Every row comes from one small tree of marks. The marks that hang from a mark follow it in brackets, in alphabetical order. Every link used is in the known rows. Which tree was each row made from?
In the rows, 128 means zero.
Known rows:
sarut(fituk(pobe pumo) kikom letek): [205 134 100 140 115 134 131 105 132  99 213 103 156 106 120 131 139 120
 139 137 130 124 124 106 133 119 133 123 127 122 127 109 127 193  99 119
 142 155 132  90 122]
fituk(kezu sarut(kikom letek)): [185 126 102 137 107 138 126 108 129  86 201 133 147 112 116 137 144 122
 132 136 102 123 128 102 137 108 142 128 124 127 134 159 131 156  78 123
 151 153 132  97 102]
pumo(fituk(sarut(kikom letek)) giku): [180 143 105 131 119 126 135 114 154  71 172 108 161 113 120 108 148 120
 103 137 126 115 130 114 132 125 130 136 119 127 137 131 131 199  86 112
 159 164 133 100 131]
nogok(kikom): [134 144 119 138 116 125 134 117 132 115 102 127 148 118 129 137 127 127
 117 128 141 115 119 121 145 112 122 119 113 113 124 134 139 149 112 128
 141 135 126 117 115]
fituk(sarut): [138 139 115 137 111 136 132 109 135 100 123 127 140 127 126 122 138 128
 123 133 121 120 123 109 144 117 128 130 112 127 133 137 135 133 104 131
 134 139 128 121 121]
fituk(sarut(letek)): [167 136 109 135 112 136 132 115 137 105 161 124 144 118 117 126 133 123
 117 142 117 124 125 104 144 125 130 134 119 129 135 148 134 145  97 124
 136 144 129 113 116]
letek(sarut(fituk kikom)): [144 134 108 132 111 123 129 103 134 106 195 138 152 127 125 125 128 119
 145 143 125 120 126 110 137 121 129 115 124 122 139 113 134 145 106 138
 127 152 122 117 129]
sarut(fituk(nogok pobe) letek): [187 140 104 142 113 124 125 106 154  94 172  85 147 108 126 117 142 129
 102 119 139 123 126 110 134 136 121 135 122 118 128 163 131 186  97 109
 131 152 131 101 114]
pobe(kikom): [136 142 116 137 109 140 127 109 144 123 135 145 145 117 124 126 131 125
 108 143 135 126 116 116 145 124 128 124 114 119 135 122 134 143 116 132
 138 143 130 108 118]
sarut(fituk(kezu nogok pumo)): [169 143 101 146 113 151 124  91 134  66 106 109 148 129 123 148 159 134
 120 112 138 120 112 112 151 111 121 119 115 111 119 117 130 155  94 121
 140 142 131 107  91]
sarut(fituk kikom(kezu) letek): [185 127 101 137 112 127 130 108 129 104 252 142 153 115 113 132 117 116
 142 125 127 117 122 109 125 118 133 126 133 129 126 135 135 188  88 119
 149 154 125  97 122]
letek(sarut): [114 145 116 134 108 126 121 104 140 107 125 143 147 135 128 127 127 120
 121 146 130 125 120 113 145 127 129 118 112 122 134 156 132 109 117 137
 118 137 123 133 127]
sarut(letek): [160 141 112 136 113 130 124 115 141 122 161 128 145 119 117 134 122 117
 108 136 128 123 122 113 148 129 129 132 115 123 130 150 134 142 112 119
 132 137 128 110 122]
fituk(nogok pobe pumo sarut(kikom)): [182 145 103 138 107 149 134  97 146  67 111  99 152 111 130 121 175 137
 128 125 136 127 122 100 130 121 131 128 119 126 137 142 126 179  87 127
 144 152 136 108 119]
kikom(pobe(fituk)): [131 143 115 142 110 133 121 112 149 133 139 127 142 124 133 113 126 117
 107 119 138 124 120 108 133 124 131 133 112 125 120 160 132 145 125 123
 136 140 129 103 128]
fituk(kezu nogok sarut(letek)): [178 138 101 140 106 143 123 104 143  71 139 114 144 118 120 136 158 130
 104 121 117 126 124 102 143 122 129 135 119 121 131 182 131 150  78 117
 142 149 134 107  90]
kezu(kikom(pobe(fituk(pumo)) sarut)): [163 148 109 141 103 151 129 107 144 136 131 144 151 123 133 116 163 124
 123 138 131 127 121  97 132 116 138 131 117 141 122 113 127 155 124 144
 142 140 136 104 120]
kezu(kikom(sarut)): [156 140 116 137 104 131 131 109 142 132 132 145 142 122 127 119 150 130
 124 140 120 119 129 109 141 120 133 132 115 139 135 126 133 138 115 145
 131 132 131 121 118]
nogok(fituk kikom(pobe sarut(letek))): [173 146 107 137 109 111 130 126 143 118 197 110 159 114 124 135 137 120
 110 145 131 119 127 104 114 114 127 121 127 128 117 158 136 170 109 119
 150 145 128  88 106]
sarut(fituk(pobe(kikom)) letek): [180 131 107 142 112 132 127 109 144 113 219 114 149 100 124 115 133 122
 113 143 131 127 123 112 133 130 128 128 126 116 127 128 131 185 105 120
 139 159 131  90 116]
fituk(nogok pobe(kikom) sarut): [154 141 110 140 104 146 131 100 157  81 118 109 145 105 133 107 168 139
 100 132 135 129 122 106 129 132 125 133 117 120 138 160 130 171  91 128
 140 157 137 107 112]
kikom(pobe(fituk) sarut): [134 140 112 140 108 133 121 110 149 126 170 133 143 129 134 109 144 122
 117 133 131 123 124  95 118 125 132 132 115 141 123 151 133 133 118 131
 138 140 130 103 125]
pobe(fituk(pumo) kikom): [126 150 111 139 113 165 131 106 143 128 123 162 154 119 126 133 142 124
 110 140 145 131 102 107 155 120 127 123 114 116 126  80 131 146 122 138
 147 144 132 102 103]
kikom(pobe sarut(fituk(kezu) letek)): [195 125  98 144 109 126 117 104 133  90 240 109 146 124 121 124 148 119
 131 141 110 121 130  98 114 113 136 127 127 135 119 161 130 150  95 117
 143 154 130  88 110]
letek(sarut(fituk(pobe) kikom)): [149 132 108 137 109 116 124  99 138  95 199 116 151 118 133 112 135 120
 147 139 126 122 130 109 128 120 132 116 125 121 133 146 129 159 103 133
 124 156 125 113 134]
pobe(fituk kikom(sarut(letek))): [146 140 107 135 109 149 128 116 151 138 220 166 152 115 121 118 143 121
 109 158 126 131 115  93 134 132 131 131 123 135 132 110 134 145 111 135
 146 153 131  95  98]
kikom(kezu sarut): [130 135 112 138 104 132 123 100 133  97 175 152 144 137 122 123 137 128
 136 131 128 118 116 104 119 114 131 125 119 144 124 159 134 127  99 133
 139 138 125 120 125]
pobe(fituk(kezu pumo)): [128 144 109 145 111 158 119  99 132 102 111 148 146 131 126 147 143 122
 120 117 133 125 105 110 159 104 131 122 110 114 112 121 128 125 111 128
 143 135 130 106  89]
pumo(fituk(sarut)): [143 141 115 136 116 132 136 102 138  74 118 107 147 126 125 119 144 129
 115 131 124 116 121 118 147 112 124 127 111 121 129 126 133 152  97 124
 140 143 128 117 117]
sarut(kikom(pobe) letek): [196 135 106 135 109 123 122 117 145 121 199 116 151 109 121 122 125 113
 118 138 125 125 132 106 122 131 140 131 123 131 136 170 130 174 108 116
 142 149 131  90 141]
fituk(pumo): [144 148 114 139 115 145 126 104 134 106  93 131 147 129 122 142 136 126
 123 135 137 122 112 115 153 116 126 122 110 121 127 112 131 133 117 129
 134 131 129 117 121]
pobe(fituk(kezu nogok pumo sarut)): [142 148 103 143 107 169 128  95 139  72  85 130 147 127 128 139 172 134
 112 111 131 127 108  98 154 111 127 128 113 117 120 131 129 143  90 129
 147 145 135 111  78]
nogok(fituk(pobe) kikom(kezu sarut)): [127 141 113 143 105 112 130 107 136  91 177 122 155 120 132 130 141 130
 131 115 141 112 117 111 107  94 125 115 125 127 107 178 135 166  97 127
 150 143 125 105 102]
fituk(kezu nogok sarut): [149 140 107 142 106 144 123  97 143  66  98 115 138 125 127 133 164 135
 110 112 123 122 121 107 144 116 127 131 113 119 130 175 132 138  84 124
 138 142 133 116  94]

Write each row's tree:
[162 131 111 138 108 129 132 105 137  91 159 109 143 109 132 110 145 128
 137 130 117 122 131 105 125 115 137 129 118 128 135 158 130 163  92 129
 139 151 132 108 132] -> fituk(pobe sarut(kikom))
[141 127 105 139 103 118 123  91 131  80 227 131 153 123 129 113 130 119
 157 125 130 121 124 110 113 114 136 114 130 126 127 169 130 165  92 131
 133 159 123 114 135] -> letek(sarut(fituk(pobe) kikom(kezu)))
[150 146 110 142 112 134 119  89 151  58  85  99 148 127 128 134 156 134
  92 109 136 117 118 125 150 113 121 126 108 110 122 166 130 155  91 111
 139 141 131 109  92] -> pumo(fituk(kezu nogok))
[145 151 109 137 116 148 131 110 141  78  86 124 150 131 125 120 155 126
 112 133 137 120 117 108 142 119 127 131 110 127 130 112 129 150 106 129
 149 146 133 120 131] -> fituk(pumo(giku) sarut)
[177 140 103 140 110 139 133 112 134  67 122 110 152 109 123 142 162 131
 106 119 127 121 122 106 142 113 126 126 123 112 126 177 136 170  76 116
 153 150 134 103  81] -> fituk(kezu nogok(kikom) sarut(letek))
[152 159 108 143 113 140 120 101 164  69  55  93 152 120 135 113 165 132
  86 114 162 122 116 116 134 134 122 135 108 120 127 160 125 174 108 115
 143 147 137 115 132] -> fituk(nogok pobe pumo(giku))
[190 131 104 135 117 125 132 115 135 120 227 124 151 112 116 130 122 118
 131 139 122 119 128 108 140 124 130 127 127 124 133 109 136 179  99 121
 140 151 126  96 121] -> sarut(fituk kikom letek)
[140 134 107 135  97 120 117  98 136  93 192 147 155 129 127 118 128 114
 142 132 134 125 125 107 106 119 144 117 126 135 132 201 130 148 101 130
 137 152 125 112 150] -> letek(sarut(kikom(kezu pobe)))
[140 135 105 137 103 152 127 108 143 122 243 183 154 119 119 121 139 121
 120 144 131 129 110  93 120 123 133 130 129 141 124 139 135 152  99 133
 154 155 130  95  99] -> pobe(fituk kikom(kezu sarut(letek)))
[196 143  96 144 114 151 123  97 137  72 148 109 153 121 114 153 157 129
 113 122 133 124 113 108 152 119 124 124 122 112 121 124 129 167  89 114
 142 148 132  97  86] -> sarut(fituk(kezu nogok pumo) letek)
[144 131 109 141 112 124 138 107 117  89 199 139 153 127 126 128 141 130
 151 123 137 110 118 107 114 101 123 114 128 132 114 125 140 166  93 132
 153 146 123 111 109] -> nogok(kikom(kezu sarut(fituk)))
[166 148 110 141 101 144 134 110 161 122  96 119 144 109 137 100 163 130
  96 112 133 127 129 101 138 128 132 145 117 128 132 159 130 182 107 134
 140 147 138 108 113] -> kezu(kikom(pobe(fituk(nogok sarut))))
[170 139 110 134 117 132 136 109 140  81 159 108 152 119 119 124 141 123
 109 142 118 120 123 114 146 119 127 131 117 123 130 134 133 166  93 117
 143 150 130 108 112] -> pumo(fituk(sarut(letek)))
[137 142 112 146 112 132 115  93 160  52 121  99 154 113 134 105 159 126
  86 118 139 118 119 130 129 112 129 129 110 109 120 167 123 181  99 110
 157 163 138  94 117] -> pumo(fituk(kezu pobe(kikom)) giku)
[150 133 108 137 111 138 132 105 139 112 204 143 149 123 123 117 148 130
 130 154 126 121 120 103 128 121 124 122 123 131 134  82 136 149 107 141
 141 152 128 104 110] -> pobe(kikom(sarut(fituk)))
[123 147 109 139 107 138 134 108 142  95 139 153 155 125 133 125 156 135
 116 108 154 117 112 100 121 115 120 124 123 132 117 157 139 164  94 131
 153 143 128 112  91] -> pobe(fituk(nogok(kikom(kezu sarut))))
[162 139 104 138 113 154 135 100 131 102 185 146 155 125 122 129 158 132
 139 161 130 124 112 101 133 117 123 115 123 131 129  51 133 150 108 144
 145 151 130 102 108] -> pobe(kikom(sarut(fituk(pumo))))
[136 147 114 136 120 129 132 107 153  63 101 104 151 127 129 104 151 127
  97 127 133 112 124 121 139 118 122 134 107 122 130 133 131 170  99 119
 150 152 131 117 130] -> pumo(fituk(sarut) giku)
[185 136  99 144 116 147 122 101 122  85 179 121 150 123 113 153 140 119
 130 130 122 122 114 110 154 107 130 120 121 115 116 113 129 153  98 118
 143 146 130  97  94] -> sarut(fituk(kezu pumo) letek)
[162 149 110 140 100 138 127 108 166 133 124 131 146 117 137 103 167 131
  96 121 137 125 130  97 126 132 131 141 118 141 130 158 131 168 116 137
 136 142 137 106 114] -> kezu(kikom(pobe(fituk(nogok)) sarut))
[161 131 112 146  98 128 116  97 141  98 141 124 140 116 134 116 165 130
 126 123 111 120 132 110 129 103 141 130 115 135 123 179 125 141 101 135
 134 140 137 110 106] -> fituk(kezu(kikom(sarut)) pobe)
[206 139 102 137 111 144 137 109 129 121 188 137 154 117 115 133 156 126
 136 153 120 122 124 101 146 119 130 127 127 137 129  74 130 174 108 139
 140 144 132 105 107] -> kezu(kikom(sarut(fituk(pumo) letek)))
[167 132 111 146 109 131 126 101 130 112 143 128 141 117 124 132 140 125
 125 115 115 114 127 122 156 101 131 126 118 114 122 125 131 162 106 133
 136 139 131 109 102] -> sarut(fituk(kezu(kikom)))
[172 140 114 139 100 126 125 110 145 130 142 129 143 119 132 108 153 125
 117 140 124 121 134 106 120 121 138 133 117 144 132 158 129 152 119 138
 134 138 134 109 135] -> kezu(kikom(pobe sarut))
[158 139 103 137 107 121 124  95 150  81 170 104 152 117 135 111 150 129
 130 129 138 124 129 107 126 132 126 120 125 119 139 159 130 172  95 129
 124 159 128 114 124] -> letek(sarut(fituk(nogok pobe) kikom))
[122 140 114 138 110 155 137 110 145 122 154 157 145 116 128 115 144 126
 112 138 127 129 113 101 147 121 129 131 117 122 132 106 135 149 108 139
 146 151 131 106 103] -> pobe(fituk(sarut) kikom)
[159 153 109 143 110 144 123  95 150  81  72  98 148 119 132 128 160 135
 106 121 152 127 115 113 140 126 124 127 110 118 127 154 126 157 108 120
 132 139 134 115 117] -> fituk(nogok pobe pumo)
[143 134 109 141 103 132 123 106 143 120 193 147 149 120 129 112 123 114
 129 108 140 122 120 105 112 114 141 130 123 132 122 177 132 173 105 123
 152 150 128  94 135] -> sarut(kikom(kezu pobe(fituk)))
[130 135 110 143 104 139 127 104 137 102 168 140 144 127 130 108 135 120
 126 112 132 124 117 100 115 110 138 135 120 134 117 180 132 155 100 126
 149 149 129 106 126] -> kikom(kezu pobe(fituk(sarut)))
[136 138 113 147 107 122 130 108 133  73 129  94 148 113 134 138 150 129
 122 109 121 115 122 117 134  85 128 117 119 105 108 177 131 164  88 122
 150 147 130 100  82] -> nogok(fituk(kezu pobe sarut) kikom)
[132 137 112 147 107 137 112 104 144 112 141 128 141 126 133 124 135 117
 110 108 128 123 120 108 135 111 137 130 112 119 114 179 129 137 112 119
 141 142 131  96 113] -> kikom(pobe(fituk(kezu)))
[148 134 109 140 101 126 118 100 138  93 184 135 146 134 127 114 140 123
 135 130 132 119 123 102 100 116 137 127 120 148 122 192 132 137 103 126
 143 143 128 109 139] -> kikom(kezu pobe sarut)
[169 151 106 141 119 141 142 108 132  86  89 109 158 118 127 144 156 136
 119 119 157 117 113 115 150 116 112 114 120 108 122  89 137 185 103 125
 146 142 129 111  97] -> sarut(fituk(nogok(kikom) pumo))
[139 130 108 140 107 146 128 105 134  98 168 148 143 121 127 128 146 122
 133 115 110 121 122  99 141 100 138 129 119 122 126 138 132 146  88 132
 150 150 131 100  96] -> pobe(fituk(kezu sarut(kikom)))
[176 146 107 135 114 134 143 120 140  88 121 110 154 107 124 133 155 133
 104 131 138 122 125 105 141 127 120 129 122 118 132 154 138 178  85 120
 147 148 132 110  97] -> fituk(nogok(kikom) sarut(letek))
